Each row comes from the steps of one path. Every step used is in the known rows, and no mark comes twice. Write the path behind each row, first mark first.
Known rows:
goni namon karug vamig rova niniz dalig: [-31  45   7  52 -20 -35 -34   6  10   1  -3  -8 -30  33  34  66  -5 -32
   4   0  -1  13]
kefo dalig niniz rova vamig karug: [-39   0  13   1  40 -10  14  43  52  51 -33 -24  -5  -1  42  36 -34   8
  19 -23  54 -20]
kefo goni: [ -4  70  30  30  53  12   2  29  12  -1 -29 -20   7 -14  19   2 -34  10
 -10 -41   2  -1]
karug vamig rova: [ 19  44  17  27   5 -13 -25  -8  11   6  24  19  -9 -11   6   3 -14 -47
  19  -1  18  20]
namon karug vamig rova: [  3  49   8  43  -8 -15 -21  -9  10   5  15  25 -25   6 -13  28 -26 -47
  16  15 -16  34]
kefo goni namon karug vamig givat: [-13  52   9  60  14 -42 -22 -17   9 -25  32  16 -25  40 -33  46 -48 -32
  -9  -1 -62  30]
namon karug vamig: [  1  55  -5  37   0 -28 -21  19   4  -6   7   6 -18  26 -24  24 -34 -18
   6   1 -53  24]
rova vamig givat: [ -6  -4  10  23  21 -16   4  14  40   3   9  -6  -7 -22  17  20 -22  11
  13   6 -16  -3]
karug vamig: [ 19  51   5  21  15 -25 -26  21   5  -6  17  -1   0   7  -2  -3 -21 -18
   9 -16 -14   9]
namon karug vamig rova niniz dalig: [-13  46   2  45  -8 -25 -20  24  14   1  -5 -30 -15   6  43  52   9 -16
   2  10  16   5]
kefo dalig: [  1  50  32  -9  45   1 -14  26  17  23  -5  -8  15  15  16 -25 -16  -3
   3 -35   0   5]
namon goni: [ -8  13  25  48  15  -2 -17  -4  12 -31 -32  10 -13   5   2  -4 -12   0
  16 -15 -16  15]
dalig kefo goni: [ -7  68  30  15  48  32   5  53  28  -5 -55 -51  28 -29  23 -14 -26  18
  -3 -48  16 -26]
niniz rova vamig: [-18  -4   6   4  33   0  14  59  30  41 -32 -35   9  -8  36  17 -42  14
  15 -24   6 -15]
givat vamig goni namon karug: [-38  17  17 103  -6 -36 -21 -37  22 -14 -33  82 -26  18 -31  51 -55   3
   4 -20 -77  28]
rova niniz: [ -4  36  14  44  27  -2 -22  41  19  -5 -14 -30  -9 -18  44  27   3   0
   1 -13  32  -5]
namon karug vamig goni: [-17  46  13  78  21 -23 -24 -15   1 -24  -7  39 -12  -2 -16  21 -41  -1
   2  -1 -60  22]
dalig kefo: [  4  32  16   1  15  18  -7  39  33  -1 -45 -38  24 -20  20 -22  -8  17
   8 -34  14 -28]
kefo dalig niniz rova vamig: [-17  30  11 -26  61  -9  17  77  13  63 -23 -48  25   2  53  -2 -45   4
   6 -30  39 -30]
rova niniz dalig kefo goni namon karug vamig: [-42  85   8  51   4 -21 -28  53  10 -18 -30 -46 -10  37  13  54 -30 -14
   0 -23 -31  -5]
niniz dalig kefo goni namon: [-34  63  32  12  22   4  -8  26  20  -1 -59 -34  16  21  30   8 -34  15
  -9 -69  -7 -26]

Write each row's path:
[ -9  30   8  23  16 -15 -11  42  20   0 -29 -53   8  -4  68  25  19  29
 -11 -24  30 -24]	rova niniz dalig
[ -5   2   8 -16  60 -26  16  42  24  44  14 -44  24  -2  40   3 -31   3
  -3  -8  36 -27]	kefo dalig niniz rova vamig givat
[-34  37  12  45 -11 -20 -21 -12  10   2 -26  32 -36  52 -20  45 -50 -11
  -1 -21 -66  28]	goni namon karug
[  9  13  16  79   6 -12 -18  17  41   3  -1  12 -11 -49  34  38  12 -27
  20   3  58   7]	givat vamig rova niniz
[ -1  26  10 -16   9   7   1  43  32   3 -59 -61  39 -10  44 -20   7  43
  -3 -43  17 -46]	niniz dalig kefo
[ 28  19   2  28  17 -40 -22  -8  18 -20  49  -2   1   1  -8   3  -9 -16
  -2   5 -12   8]	karug vamig givat
[-20  48   5  34   4 -35 -13   6  22 -25   1 -29   2  36 -11  35 -29  -5
 -12 -13 -49  -6]	niniz dalig kefo goni namon karug vamig givat
[-25  43  30  67  17 -35 -44 -36  -2 -20   3  59 -18  19  -6  17 -48 -24
   8 -33 -45  20]	karug vamig goni namon
[-11  29  10   7  13   9  -8  66  34  -4 -56 -83  30 -21  67   3  23  34
  -2 -31  43 -50]	rova niniz dalig kefo
[-15  49  14  50 -21 -26 -34 -27   5   5  17  48 -41  34 -22  42 -40 -63
  18   3 -33  42]	goni namon karug vamig rova
[-33  80  24  84  11 -13 -36  14   6  -7   7   5 -45  11  12  74 -32 -66
  11   3   4  33]	kefo goni namon karug vamig rova niniz
[-41  63  39  38  18  12 -17  26  25   0 -48 -39   1  -2  55  35 -14 -15
   0 -46  39 -20]	vamig rova niniz dalig kefo goni namon
[-49  32  25  78   3 -19 -24 -38   6 -12 -36  59 -33  32 -17  46 -57   0
  -3 -22 -76  27]	vamig goni namon karug
[-14  17  -2  -8  43 -13  20  69  14  50 -31 -43  15 -10  52  15 -46  13
   4 -25  37 -34]	dalig niniz rova vamig
[-25  82  17  43  21  12  -5  60  22  -8 -40 -69  11 -18  40  36  -6  -9
   0 -11  25 -18]	namon karug vamig rova niniz dalig kefo goni
[ -2  40  10  15   1   0 -20  51  30  -4 -23 -67  22 -27  59  10  25  -9
  13 -12  56 -35]	karug vamig rova niniz dalig kefo
[-19  65  32  26  38  30   3  56  32  -1 -57 -76  26 -43  70  14   7  10
  -4 -33  64 -37]	vamig rova niniz dalig kefo goni
[-34 -13   1  18  23 -14  17  35  53  38 -42 -20 -15 -13  42  50 -34  16
  17 -18  51 -24]	dalig niniz rova vamig karug
[  3  11   8  55  -1 -24  -8  21  40   7 -18 -16   7 -31  58  35  26   5
   5 -10  55 -12]	givat vamig rova niniz dalig
